What can hang from each mark:
mari: zegavi
lagude: bonemud verovut
sovuf: lagude
bonemud: pena rodudak verovut
verovut: lagude pena
rodudak: bonemud mari
pena: bonemud sovuf
zegavi: donu

Each row was made from one small tree. The marks that hang from a mark follow it in brackets, in alphabetical order. Every link used is in the known rows. Write each row's tree.
Known rows:
lagude(bonemud verovut): [  1.4  -7.9 -19.6  16.3  -9.0   3.3  -6.0  -3.6   0.9  -4.6  10.0  10.3
  -5.1   0.3   3.4   0.5   5.3  14.3  -3.0   4.1   7.3  -7.0  -8.4   3.4]
rodudak(bonemud): [  5.0 -10.8   3.6  12.2  -8.1   2.7 -10.9   1.2   4.5   2.9   5.9 -13.9
   1.9  -5.1  -2.7 -10.7   1.9  -2.7  -2.1   0.3  -3.2   3.2   1.6  -2.3]
bonemud(pena(sovuf) verovut): [ 13.8   8.5   8.3   6.0   9.8   1.1 -11.5  -9.8 -25.9   3.9  -2.0  10.7
 -14.6   7.9   7.5   1.4  -2.9  -0.5  -7.4  -6.4 -30.0  -2.6  -8.4 -14.0]
rodudak(bonemud(pena verovut) mari): [ 13.1  -5.8  20.2  35.1  -3.4  12.8 -14.6  -7.2  -8.5  11.2   3.0 -16.2
 -18.3   0.2 -17.6 -10.2   1.5 -16.2  -9.2  -5.4 -14.6  -0.9  -9.0 -15.5]
sovuf(lagude(bonemud verovut)): [-4.0 -3.9 -5.9  8.5 -9.1  4.5 -7.1 -2.1  8.3 -9.7 15.9 12.4  0.5  1.6
  8.0 -6.2  8.3 15.1  1.3  9.2  8.1 -4.8 -4.3  3.3]
bonemud(rodudak(mari) verovut(lagude pena(sovuf))): [ 20.3  -1.1 -10.9  -6.5   3.5   6.3  -7.3 -11.8   3.0   4.6  -4.1   8.3
 -27.3   1.3 -15.3   1.5 -12.0 -11.2   3.1  -3.7   8.4 -16.8  -7.0  -2.9]
bonemud(pena(sovuf) rodudak verovut(lagude)): [ 20.0   5.3  -2.0 -15.1  11.2   1.6 -19.3 -18.9 -23.8   0.5  -5.3   9.9
 -16.5   7.5   7.1  -7.6  -0.2 -15.1   2.4 -22.4 -54.1  -4.8 -15.7  -5.0]
pena(bonemud(rodudak(mari(zegavi)) verovut(lagude))): [ 12.6  -5.0 -20.8 -11.0   3.4  -8.3 -35.5  -9.9   6.5   0.3   9.3  -8.2
 -22.8   7.7 -21.7  -7.4  16.9 -33.8   3.4  -7.0   9.5   5.0 -12.2  -4.9]
mari(zegavi): [ -1.6  -3.7 -10.2  -7.6   1.8   1.2  -1.1   4.7   0.7  -0.9   8.0  -0.8
  -6.9   8.5  -3.3  -3.4   7.4 -12.0  -2.4   2.4   5.1   7.6  -4.3  -2.9]
bonemud(pena rodudak verovut): [ 15.4   1.3  -4.7  11.9   6.8   3.1  -8.0 -13.3 -22.4   5.6  -8.9   1.7
 -20.0   9.8   1.0  -5.3   2.6  -8.4  -2.3 -18.9 -61.3   2.3 -15.5  -8.0]
bonemud(rodudak verovut(lagude)): [  4.0  -2.7  -5.4 -14.9   2.2  -2.3 -10.8 -14.3  -6.5   1.4  -6.6   2.8
 -18.7   2.1  -0.6  -6.6  -0.7 -11.1   8.2 -12.7 -48.1  -5.8 -15.4   2.3]
sovuf(lagude): [-5.2  4.4 14.4 -7.2 -0.6  2.5 -1.6  1.7  7.0 -4.8  5.4  3.1  5.5  0.9
  3.2 -6.1  3.5  1.4  4.7  6.3  3.8  2.2  4.0 -0.3]
verovut(lagude(bonemud(rodudak)) pena(sovuf)): [ 26.6 -13.8 -27.6 -28.6  -1.9   5.8  -5.6  -7.7   1.3  -3.6   3.9  20.8
  -5.9   3.6   0.3  -5.1   0.0   6.4   2.6 -10.4  33.7 -11.1  -6.3   4.9]
rodudak(bonemud(pena(sovuf) verovut(lagude)) mari): [ 16.9  -3.3  21.5  10.3   0.8  10.9 -26.3 -12.7 -10.7   6.9   6.0  -6.8
 -16.4  -1.1 -12.7 -11.5  -1.1 -25.5  -4.0  -8.7  -6.4  -7.8  -8.9 -12.6]
bonemud(pena(sovuf) rodudak(mari) verovut): [ 29.5   8.1  -3.4  22.5   9.9   9.8 -22.1 -14.3 -23.4   4.1  -0.1  -6.2
 -24.1   9.5  -6.8  -3.4  -3.5 -15.8  -6.4  -6.1 -29.2  -0.6 -11.7 -14.4]
sovuf(lagude(bonemud(rodudak(mari)) verovut(pena))): [ 12.0  -6.8 -24.3  23.6 -11.6  16.5   0.1  -4.1  22.2  -4.1  12.1   7.9
 -13.5   2.3 -14.0  -4.6   0.8  10.0   2.0   7.4  31.6 -10.4  -3.0   3.3]
bonemud(pena verovut): [  3.5   3.2  12.7   7.7   6.5   3.1  -0.5  -8.5 -18.7   6.8  -5.7   9.4
 -15.2   6.5   0.3   0.1   1.0  -2.7  -5.9 -12.5 -40.2  -1.7 -11.7 -10.2]
bonemud(pena(sovuf) rodudak(mari) verovut(lagude)): [ 24.9   5.2   4.1   0.8  10.1   8.1 -21.6 -18.3 -17.9   2.5  -2.6  -2.5
 -21.9   6.1  -8.8  -6.7  -2.5 -26.0   0.6 -15.4 -25.7  -7.5 -13.9  -8.2]
lagude(bonemud): [  9.3 -11.7  -4.7  -1.1  -5.0   2.3  -2.0  -0.7  -5.7  -1.7   8.6   6.6
   0.4   2.6   0.9  -2.7   7.6  10.4  -3.9   1.2  25.5  -0.5  -6.7  -0.6]
lagude(bonemud verovut(pena(sovuf))): [ 12.0  -8.1 -29.7   7.9  -7.7   6.2   0.8  -2.1   5.7  -2.6   9.6  26.6
  -8.7   1.1   3.6   7.5  -5.2  27.3  -7.1   7.8  33.2 -15.2  -1.2   0.3]
rodudak(bonemud mari(zegavi(donu))): [  8.9 -14.9 -18.3   7.9 -10.9   6.1  -6.4   6.9  12.9   1.6   9.8 -31.8
 -14.4   4.5 -23.5 -21.0   7.0 -28.5  -3.6   6.3  29.4  -1.8  -4.6  -0.8]
pena(bonemud(rodudak(mari) verovut(lagude)) sovuf): [ 25.1   2.5 -12.7  -5.9   5.8  -9.0 -43.5 -15.8  -3.1  -1.8   6.2  -2.9
 -13.1   0.1 -10.3  -2.7   5.1 -20.9   3.4  -2.9  12.1  -4.2  -4.3  -5.9]

Which tree is each row?
[ -3.1  -0.6 -30.4  11.9  -5.6  -8.4  -6.2  -1.3  22.5   0.1   1.6  18.2
   0.2  -4.8  -7.5  10.9   3.3  14.2  -1.8  -3.5  31.9  -7.6   9.0   2.5] : lagude(verovut(pena(bonemud)))
[  1.9  -6.5  16.3  -3.2  -3.6   2.2  -7.0  -4.3  -6.7  -2.0  12.0  12.7
 -11.4   6.6   6.1  -6.9   6.9  13.9  -1.8  10.6   0.2  -1.3 -10.5  -6.8] : sovuf(lagude(bonemud(verovut)))
[ 25.6   9.1  -5.2   9.2   5.0  -6.6 -43.1 -10.3  -1.9  -4.3  13.0  -4.7
  -9.6   5.4  -4.5  -6.1   6.7 -10.3   0.5  12.5  16.4   5.0   3.0 -11.1] : pena(bonemud(rodudak(mari) verovut) sovuf(lagude))
[ 13.3   2.0  24.4   9.7   1.7   6.9 -24.8  -7.7 -13.0   2.4  10.0   0.9
  -7.1   4.3   9.7 -14.9   2.9  -1.9  -5.1   0.5 -30.0   2.2  -2.6 -15.9] : rodudak(bonemud(pena(sovuf(lagude)) verovut))
[ 15.3  -5.9  -2.6 -16.2  -3.6   7.1   1.0   1.9   5.6  -4.9  13.7  25.0
   1.1   4.8   6.3  -2.6  -0.7  22.4  -2.9  11.0  56.7  -6.7   4.7  -4.0] : verovut(pena(sovuf(lagude(bonemud))))
[  4.3 -17.8  -7.9 -26.8  -6.3   5.8  12.3  -2.2  11.0   1.0   2.6  25.2
  -2.9  -1.1  -8.0  -1.2   2.8   8.7   2.4 -10.2  47.5 -13.4  -6.4   5.2] : verovut(lagude(bonemud) pena)
[ 12.0   4.9  -6.8 -18.1   1.7  -8.3 -16.0   2.0  16.4  -4.4   9.6  22.3
  10.3   0.5   1.9   2.7   3.9  13.6   0.2   6.5  62.5   0.3  18.8  -4.9] : verovut(pena(bonemud sovuf(lagude)))
[ 15.0  -2.6 -22.1   8.3   1.6   8.4 -12.5   0.0   4.9  -1.4   9.5 -18.8
 -16.8  10.3 -17.5  -8.2   6.6 -26.5  -0.4   2.0   6.0   9.4  -6.6  -3.0] : bonemud(rodudak(mari(zegavi)))
[ 14.5  -8.8   0.1   0.1  -2.8   4.2 -13.9  -9.3  -9.1  -3.3   9.1   6.3
 -15.4   9.6   8.1 -12.9   8.5   9.8   1.6   4.2 -22.9   1.7 -14.5  -3.3] : sovuf(lagude(bonemud(rodudak verovut)))
[ 39.3  -4.1  -5.7  21.0   4.7  11.6 -25.0 -15.0 -28.4   2.1   7.5  -0.2
 -23.4  12.9  -4.2  -7.1   4.3  -6.2  -9.4  -4.6  -4.7  -1.7 -17.8 -15.3] : lagude(bonemud(pena(sovuf) rodudak(mari) verovut))
[ 13.5 -11.3   9.1   1.3  -5.1   9.4 -11.2  -7.0  11.4   9.6   3.9   1.5
 -21.9  -5.9 -19.1  -3.8 -12.1  -8.2  -3.3   4.3  27.3 -16.8  -0.1  -8.8] : rodudak(bonemud(verovut(lagude pena(sovuf))) mari)
[ 28.7   9.8  -9.9   3.7   3.7  -3.7 -41.1  -5.2   8.2  -8.9  15.1  -9.7
   6.1   2.2  -5.5  -7.8   9.3 -12.9   3.1   9.5  41.5   6.8  10.5  -5.5] : pena(bonemud(rodudak(mari)) sovuf(lagude))
[ 25.6  -3.7  -4.3  -4.1   1.3   1.5 -24.3 -10.4 -16.8  -6.1  13.5   9.2
 -13.4  11.2  15.3 -11.3   5.0  11.9  -1.0  11.4 -15.6   1.2 -10.6  -6.7] : pena(sovuf(lagude(bonemud(rodudak verovut))))
[ 20.3   5.2  -0.4   7.7   3.0  10.2  -6.2  -5.9   5.4   1.8   2.8   5.5
 -23.6   6.2  -8.8  -1.8 -10.6  -0.1  -0.3  12.2   8.1  -7.8   1.0  -9.5] : bonemud(rodudak(mari) verovut(pena(sovuf(lagude))))
[ 19.4  -5.8   3.6 -24.4   4.4   5.9 -13.7  -9.3 -16.9  -3.6   7.6  18.8
   3.2   5.5   7.2  -7.6   8.2  -4.3  -1.7 -17.3  22.5  -6.3 -10.8  -2.5] : verovut(lagude(bonemud(pena(sovuf))))
[ 18.5  12.8 -22.6  19.9  -0.8  -2.3 -43.9  -6.8  13.5 -11.8  16.6  -5.7
   1.8   0.3  -1.7  -4.9   7.0  -7.4   2.8  12.1  23.1   0.2   8.9  -1.7] : pena(bonemud(rodudak(mari)) sovuf(lagude(verovut)))
[ 11.4  10.0   1.4 -15.1   3.8 -11.7 -33.0  -0.3   5.1  -9.0  14.5   8.4
  15.6   1.3  10.4  -3.5  10.1   2.8   1.4   9.6  40.9   6.6  14.1  -5.4] : pena(bonemud sovuf(lagude))
[ 36.1  -4.8  -7.9  -5.3   3.8  14.1 -24.3 -13.8 -14.6  -3.8   8.8   1.6
  -6.6   6.4  -8.4 -12.1   7.8 -19.6  -0.1 -17.0  21.5  -4.8 -13.2  -2.6] : verovut(lagude(bonemud(pena(sovuf) rodudak(mari))))
[ 18.6  -4.0  10.8  18.1   2.4   4.6 -22.3  -8.6 -21.2   6.9   4.1  -2.1
 -11.2   3.6   5.3  -9.2  -0.9  -3.3 -10.2  -5.5 -33.9   0.4  -6.3 -15.6] : rodudak(bonemud(pena(sovuf) verovut))
[  1.2  -4.8 -11.3 -29.4  -1.1  -9.4  -4.2  -1.8  21.7   1.0  -1.6  20.1
   5.6  -5.8 -12.3   3.8   5.8  -0.5   5.1 -15.4  52.1  -7.8   7.5   3.9] : verovut(lagude pena(bonemud))
[  1.8  12.5 -13.4   3.1  -0.1 -11.1 -34.2  -3.7  11.3 -11.5  16.1  11.3
  11.8  -1.3  11.7   0.4   8.0   8.7   1.3  11.7  20.8  -0.3  11.8  -1.5] : pena(bonemud sovuf(lagude(verovut)))
[  3.6  -2.3  -0.9 -25.9   4.0  -0.7   4.1  -7.7   1.2   4.4  -5.4  26.8
 -19.5  -0.5  -0.6   6.0 -10.9   4.7   1.0  -2.9   6.5 -16.8  -3.9  -3.3] : bonemud(verovut(lagude pena(sovuf)))
[ 21.6  -2.8 -28.2  11.7  -1.7  -0.3 -13.6  -1.7  18.6   2.8   0.8  -2.2
  -4.6  -0.5 -24.4   2.7   4.2  -7.8  -0.1  -5.9  54.0   0.0   7.8  -2.5] : verovut(pena(bonemud(rodudak(mari))))
[  8.3 -12.7  -2.2  17.8  -7.6  11.1 -15.4   5.6  12.4   3.8  17.1 -26.5
 -12.4   1.9 -22.0 -14.1   7.5 -26.1  -5.4  10.1  29.3   8.4  -0.5  -8.4] : rodudak(bonemud mari(zegavi))
[  9.0  -0.7  -3.5  -3.1   4.1  -0.5   3.9  -3.7  -4.2   7.0  -3.4  21.0
 -21.3   2.7   1.9   8.9 -12.6  14.6  -6.3   7.4   3.8 -11.2   0.6  -9.3] : bonemud(verovut(pena(sovuf)))
[ 23.4  -3.9   1.4  18.0   1.4  15.0 -24.2   1.5  -4.6   2.9  18.2 -18.1
 -10.0   8.8 -15.0 -14.7   7.3 -28.4 -11.6   0.7  20.5   8.9  -0.7 -16.8] : rodudak(bonemud(pena(sovuf)) mari(zegavi))
[  7.3 -17.0 -11.2  14.4  -9.4   2.8  -7.5   1.6   3.7   5.8   7.4 -27.4
 -33.0   7.5 -23.6 -18.4   4.4 -26.3  -6.5  10.8   3.2  -5.0 -12.3  -6.6] : rodudak(bonemud(verovut) mari(zegavi(donu)))
[  6.2 -11.4  14.4   4.7  -0.8  12.1 -17.3  -6.8  -1.0   8.8   9.2 -12.0
 -26.2   5.9 -23.4 -16.5  10.3 -38.4  -4.3 -12.5 -11.1   0.7 -16.8 -12.6] : rodudak(bonemud(pena verovut(lagude)) mari(zegavi))
[ 10.8   7.1   9.9  38.1  -5.2  16.7 -28.7  -4.4   7.2  -3.3  17.0 -10.7
   0.0  -1.9  -4.9 -13.3   0.6 -13.7  -4.6   5.8   1.9  -3.2   4.1  -9.4] : rodudak(bonemud(pena(sovuf(lagude(verovut)))) mari)
